Known rows, with every way that one mark hangs from another
U[A V[D]]: [ -5.7  14.1   0.8  -6.0  36.8  28.8  -6.2  42.7 -17.0 -16.3  11.4  13.8
  10.2  19.3 -47.4  38.1 -33.8 -38.5  -4.6 -23.6  20.6  11.3]
D[V[M[A[U]]]]: [ 39.1 -28.3  -0.6  38.3  -5.6  24.7   9.5  11.2  -0.5   3.3 -14.0  -7.5
  28.3  -0.2  -3.9  -7.6 -22.8  25.5   9.5  -0.4   7.9  29.9]
P[M[A[D U]] W]: [  4.7  -8.7 -19.1 -44.6 -38.2  -1.6 -14.1  -5.0  29.0 -36.1  -4.1 -49.6
 -24.7 -22.4  32.7 -20.2  14.8  20.8 -26.4  39.4 -16.3 -29.1]
P[M[A V] W]: [ -1.3  26.9  14.6 -43.7 -42.0 -50.4  13.6 -21.7  74.8 -30.1  -9.5 -44.8
 -49.2  -8.2  61.8 -39.8  36.7  17.1 -25.2 -16.7 -36.1 -14.3]
U[V[M]]: [  7.9  -7.4  14.9  19.1  38.7 -21.1  -2.5   2.5  11.9  -1.9   2.6   0.4
 -28.4  -1.9 -11.5  16.9 -17.5  -9.9  25.4 -17.5   0.8  21.8]
A[D M U[V]]: [-13.0 -33.3 -20.0   5.6  37.0  37.3  -2.6  -0.7 -12.7 -26.4  17.8  -5.7
  24.5 -19.0 -52.3  -4.0 -31.9  -5.7 -20.0   4.6   2.6 -26.4]
D[A[M[V] U]]: [-13.7  14.0   6.6  20.7  -9.3  12.1   9.5  -2.0 -13.8   6.6  19.4   4.3
  38.4 -16.1 -18.9 -30.4  -9.5  -0.2 -28.0  -2.4  13.5  -2.5]
D[A V[M]]: [ 21.0   5.0  30.0  40.7 -19.5   8.6 -36.0 -15.6 -25.5  26.8  18.1  18.2
   0.1 -13.0  22.2  22.2  -8.2  11.0  64.2  20.4  19.2  38.0]
V[M]: [ 10.0   8.2  11.0  14.5  17.3 -40.3  -2.9  -1.1  -9.9  10.2  -2.0  14.5
 -18.2  16.2  20.3   7.9  15.1  20.0  29.6  11.8   7.3  28.8]
V[D]: [ -8.6   9.8 -20.5 -16.1  21.8  -8.3  -1.3  15.0 -30.5  10.5   0.9  19.0
  -6.5  21.3  10.9  20.9  22.2 -16.1  22.0  29.4  12.5  22.7]
A[U[V]]: [  0.1  12.6 -16.2  19.9  68.0  27.6   9.6  26.4  20.6 -18.2  22.1 -22.6
   9.6 -26.2 -16.5   9.8  -3.4 -32.0  -2.3  10.7  27.3  13.6]
W[P[M[A V[D]]]]: [-14.8  -3.6  -7.9 -24.8 -16.3 -19.9  23.7 -19.5  38.8  28.2 -44.0  -9.5
 -25.3  10.4  13.0   2.2  19.0 -27.6 -20.7 -29.3 -28.9 -25.9]
W[P[M]]: [-11.2  35.9  11.1   7.2  29.8 -42.4  -6.0 -32.2  50.8  19.4   8.5 -18.9
 -42.9 -24.4  52.2  21.2  53.8 -19.9   8.9  16.5  20.5 -22.7]
D[V]: [ 13.4  27.7   2.9  23.2  23.9  11.5  -7.8 -12.6  10.3  -7.4  27.5   3.5
  11.2  -9.4  44.0   9.9  32.9   7.5  50.6  27.6  20.1  23.7]
A[D[V[M]]]: [ 15.9 -18.9  -2.3  15.6  -7.1  12.8 -31.9 -30.5 -24.6   5.9  -6.7  22.4
  14.6  10.9  18.0  21.3  -6.6  41.2  77.1  29.1 -15.7  18.9]
D[A V]: [  9.8  31.7  17.4  27.9  -9.1  35.6 -29.6  -9.0 -12.2   4.3  45.3   6.7
   9.9 -27.7  35.0  15.8  23.9  -7.9  55.0  34.7  32.9  22.1]
M[A V[D]]: [ -3.7  -2.3 -21.5 -29.5 -17.5   9.2  31.5  23.6  -7.2   0.3 -24.6  10.3
   8.1  31.6  -6.3 -15.8  10.0  -7.0 -10.1 -19.7 -26.7   9.7]
M[A[D U] V]: [ -1.6  -3.7 -38.8 -16.9 -15.7  51.1  25.5  23.1  -4.6 -20.5 -14.8  -7.7
  47.3   4.1 -10.5 -30.6   7.4  16.6 -17.0   4.1 -32.1 -16.4]
P[W]: [ 10.4  41.5  14.0 -24.2  26.3 -40.5   1.8  -2.8  27.7 -37.5  42.9 -14.8
 -40.9 -13.9  62.8  -2.5  53.6  20.3  19.0  33.2  20.6  -3.1]
P[M]: [-13.8  33.0   0.8  -4.2   0.2 -41.1 -17.9 -18.0  27.6   8.0  -3.1 -19.1
 -30.8  -5.6  48.4   2.1  40.4  -8.9  10.6  22.4   2.7  15.0]
U[A[D M[V]]]: [-15.7  15.2   8.9 -12.5 -18.4  12.9  -1.0  -8.3 -20.0 -31.2   6.1  29.8
  47.3  27.5 -25.7 -21.2 -18.2  38.5 -23.7 -30.8 -20.2 -38.1]
V[D[A[U]] M]: [  3.5 -21.7 -11.1  14.9  -9.8  11.7 -17.7  28.9 -67.3  47.4 -16.2  22.9
  11.6  10.3 -29.6  29.4 -37.6 -17.3  19.1  33.9  23.3  40.9]
D[V[M]]: [ 24.8   1.0  16.8  35.2  12.6 -13.3 -12.8 -22.7  -1.4  12.0   0.6  13.1
   2.1   7.6  30.7  17.1  -0.4  28.1  60.7  12.8   6.7  37.7]
V[M[A[D]]]: [ 16.3 -31.9  -5.6 -15.6 -34.8   3.4  -5.4   8.5 -31.7  -6.2 -14.9  13.9
  -7.4  19.3  -3.8  -7.6  -0.3  33.3  11.2   4.1 -28.4  -8.3]
D[A[M U] V]: [  8.2  -1.8  13.0  47.8  -4.2  39.2 -18.8 -10.8 -22.2   7.0  40.9   1.1
  40.6 -33.0 -10.6  -5.7 -15.9   1.9   1.5  22.9  43.1   7.5]

Rows
[-13.2  48.2  13.0 -34.7  -9.6 -66.8  -1.9 -39.2  70.8 -17.5  -3.6 -33.5
 -49.0  -6.1  76.9 -18.9  37.2  17.2   7.9   5.5 -25.2   1.1] => P[M[V] W]
[ 36.7 -20.8  18.1  25.5 -20.1   2.4   2.3  -4.9   3.1  -1.7  -4.7   4.0
   0.9   8.6  16.8  -5.2  -4.3  28.8  26.3 -12.0  -4.0  24.3] => D[V[M[A]]]
[  1.3  13.7  11.9  -3.9  -1.0 -25.3   6.6 -17.0  53.9   7.7   0.0 -28.4
 -46.1 -22.5  38.5   0.1  51.4 -20.2 -22.2  -8.8   7.4 -35.1] => W[P[M[A]]]
[-10.4 -15.0  16.5  -2.2  27.7  13.0  -2.3  22.1 -24.4 -20.0  13.2  19.9
  11.0  20.8 -71.7  16.6 -53.5 -22.5 -40.1 -46.0  20.6 -11.0] => U[A[M] V[D]]
[-17.6  22.0  24.6   8.1 -22.1  -7.9   1.9 -16.7 -10.4   3.7  25.8  16.6
  10.6  -8.1   0.3 -28.5   7.6   3.1  -9.9 -16.0  -0.2  -7.1] => D[A[M[V]]]
[ 12.6 -53.8  -3.0  -8.8   1.5   3.1  10.2  27.1 -18.0   7.6 -28.7   4.3
 -27.5  19.9 -48.7  14.5 -44.4 -23.5  -4.2 -38.3 -17.2  21.4] => U[V[D M[A]]]
[-19.9  43.2   8.8   2.2  22.8 -40.4  11.0 -44.0  67.3  20.8 -11.5 -16.0
 -27.8 -13.0  50.8   3.9  47.0 -13.9  10.6 -10.1  -8.3 -24.1] => W[P[M[V]]]
[ 19.0 -46.2 -23.3  -0.5  -7.8   3.5  17.1  41.1 -41.7  21.7 -38.9   8.0
  10.2  30.8 -36.8   2.4 -33.3   2.5 -18.7   2.0   1.7  28.5] => V[D M[A[U]]]
[-15.2 -13.2   9.0  -5.3 -21.9  -3.2 -18.8   1.1 -61.1  18.7  21.1  28.0
  -1.8   3.1 -22.1   7.9  -7.3 -17.1  -8.7  13.8  23.6   2.6] => V[D[A[M]]]
[  3.4   5.9  -4.2   9.6  12.5  -3.9  15.4  -0.3  49.9  10.7  -6.8 -38.5
 -16.7 -31.6  18.5  -2.0  33.2 -22.8 -41.0   3.9  19.8 -31.0] => W[P[M[A[U]]]]
[ -5.3  15.3  -9.3   5.8   6.0  -3.5  33.5 -10.8  69.3  14.1 -24.7 -37.3
  -0.8 -22.0  18.8 -19.3  23.6 -16.0 -39.5 -21.6  -8.6 -31.2] => W[P[M[A[U] V]]]
[ -7.6  23.4   9.9  -8.9  -8.5 -24.2  26.2 -26.6  71.0   9.6 -17.5 -24.8
 -28.2 -14.7  38.6 -16.3  42.7 -12.9 -23.6 -34.8 -21.5 -36.6] => W[P[M[A V]]]
[  6.2 -14.1  12.9   4.5  24.2   3.3 -12.0  34.4 -29.6   2.3 -16.7  25.0
  -2.4  34.8 -61.7  43.2 -67.4 -17.8   4.8 -38.3   6.8  23.9] => U[A V[D M]]
[-20.2 -17.0 -25.6  -1.4  17.3  -3.4  29.5   2.2 -22.4  12.6 -23.6  15.2
  41.4  24.7 -35.9 -16.3 -22.7   1.0 -27.5 -10.0  -3.0   9.9] => A[M[V[D]] U]
[-10.9   8.2  -7.3  15.2  23.1  -9.6  31.6  -7.7   8.7  -7.0   2.3   1.1
  38.5   2.8 -12.0 -34.5  -0.7  16.0 -30.4 -10.1   2.6  -2.1] => A[M[V] U]
[ -4.2 -12.8 -23.7  -9.1  -5.0  22.4  -2.4  -8.3  27.9   5.6 -13.0 -28.6
  -2.8 -27.6   7.5   3.8  23.1  -8.9 -25.4  22.2  -3.5 -52.7] => W[P[M[A[D U]]]]
[-16.5  13.8 -27.1  -2.2  -7.8  37.0   3.5  27.6 -39.1  31.4  -7.9  12.1
  38.1   6.2 -17.6   8.1 -13.2 -27.9   9.3  22.8   6.9  29.8] => M[V[D[A[U]]]]
[-27.3  16.4 -10.6 -14.8  16.5 -35.9  10.1 -34.5  36.3  41.8 -35.0  -0.4
 -24.5   8.4  28.8  21.2  23.0 -29.4  11.5  -6.6 -16.7 -12.0] => W[P[M[V[D]]]]
[-18.1 -27.0  14.6  -1.2   3.3  17.4 -17.3   6.4 -40.6   9.0  25.3  15.3
 -13.5 -13.0 -53.6  18.1 -39.3 -47.3 -11.6 -15.5  17.9   1.0] => U[V[D[A[M]]]]
[-16.5  11.1   8.5 -10.7  -7.3  -7.9  15.9   8.9 -28.7  -6.7  -9.1  35.3
  37.5  49.0 -39.9  -6.4 -30.2  11.5 -35.3 -45.8  -3.3  -7.7] => U[A[M[V[D]]]]
[ -2.7 -28.5   9.6   6.0   0.9   8.4 -26.8  17.5 -43.1  32.8  -5.0  20.4
 -25.6   1.5 -42.7  40.8 -49.7 -40.2  31.9  -6.5   6.9  33.6] => U[V[D[A] M]]
[  3.4 -33.5 -22.4  13.9  36.2  28.4 -12.0  10.1 -17.0  -1.6 -12.5  -1.7
  13.6  -5.7 -39.9  20.4 -43.7  -1.3  22.6  13.3 -10.0   6.0] => A[D U[V[M]]]
[  8.4 -12.4 -36.1 -14.5  -8.0  50.4   5.7  31.6 -21.4 -24.1   5.5  -8.2
  30.0  -4.9 -10.4 -14.1  14.3   8.8 -14.7  30.6  -2.2 -18.8] => M[A[D U]]
[  1.7 -14.7   7.1   0.8 -25.0 -10.8 -28.3  13.5 -64.5  42.9  -7.4  34.0
 -16.7  17.4  -9.8  32.1 -19.4 -13.2  35.8  23.1  12.0  36.7] => V[D[A] M]
[-21.7  -2.6  -7.7 -15.4  -8.7  -4.3   8.3 -30.7 -10.7 -16.9   0.9  21.4
  22.6  15.0  -0.5 -27.2   9.3  33.8   1.5  -5.7 -33.9 -26.7] => A[D M[V]]
[ -0.1 -20.1   0.8  10.2  -5.0  21.2 -21.7 -44.0 -19.9 -18.7  24.5  17.9
  28.0  -2.9   8.0  -3.3   4.0  34.3  34.0  20.6  -4.2 -15.7] => A[D[V] M]
[ -5.7   7.2  13.2  -8.2  -8.9  12.2 -18.6  -0.4 -38.1 -34.4  26.0  30.5
  32.1  18.4 -25.7  -5.1 -10.8  34.5 -22.5  -6.3   7.6 -39.8] => U[A[D M]]
[ -7.2   7.6  -4.4 -62.6 -60.0 -23.6  -4.8 -30.2  49.7 -36.5 -18.3 -33.7
 -36.9  -5.7  51.1 -33.3  24.9  31.4  -8.8   0.4 -59.4 -33.2] => P[M[A[D] V] W]
[ 19.6 -39.5 -22.6  -2.1 -20.2  24.4   1.3  25.2 -32.6  -2.9 -21.6   2.3
  20.8  10.7 -25.1  -9.2 -17.8  30.2  -4.6  15.9 -15.1  -2.7] => V[M[A[D U]]]
[  8.8  18.8  18.1 -40.0 -33.4 -50.3  -5.1 -12.2  55.4 -34.1   9.8 -47.0
 -65.7 -19.0  62.8 -23.1  42.0  12.5 -24.7   7.4  -9.3 -12.4] => P[M[A] W]
[ -4.4   5.5  10.1  26.0  -0.6  13.6 -10.3   8.9 -32.6   4.4  39.5   2.4
  22.3 -27.7 -19.4 -12.9  -1.8  -6.7 -27.5  22.0  42.1  -3.5] => D[A[M U]]
[  5.1  15.3 -20.6   0.6   0.9  24.6  43.4  30.5  19.8 -14.1  -7.8 -17.6
  34.0   1.6   0.7 -35.9  17.2   2.1 -30.6 -11.7  -9.1   4.1] => M[A[U] V]
[ 19.8 -26.0  16.0   7.6   7.8  -3.8  11.6  19.5  14.4 -11.4  -4.8  -9.7
 -29.2  -2.2 -26.8  -3.4 -19.9  -8.8  -6.3 -41.3  -9.9   7.8] => U[V[M[A]]]
[ 13.4  12.4  30.7  21.8  30.4  -2.8  -9.3  24.4   3.3 -15.7   7.6   8.7
  -1.8  13.1 -36.8  23.8 -44.0  -3.2   2.0 -40.6  12.5  10.8] => U[A V[M]]
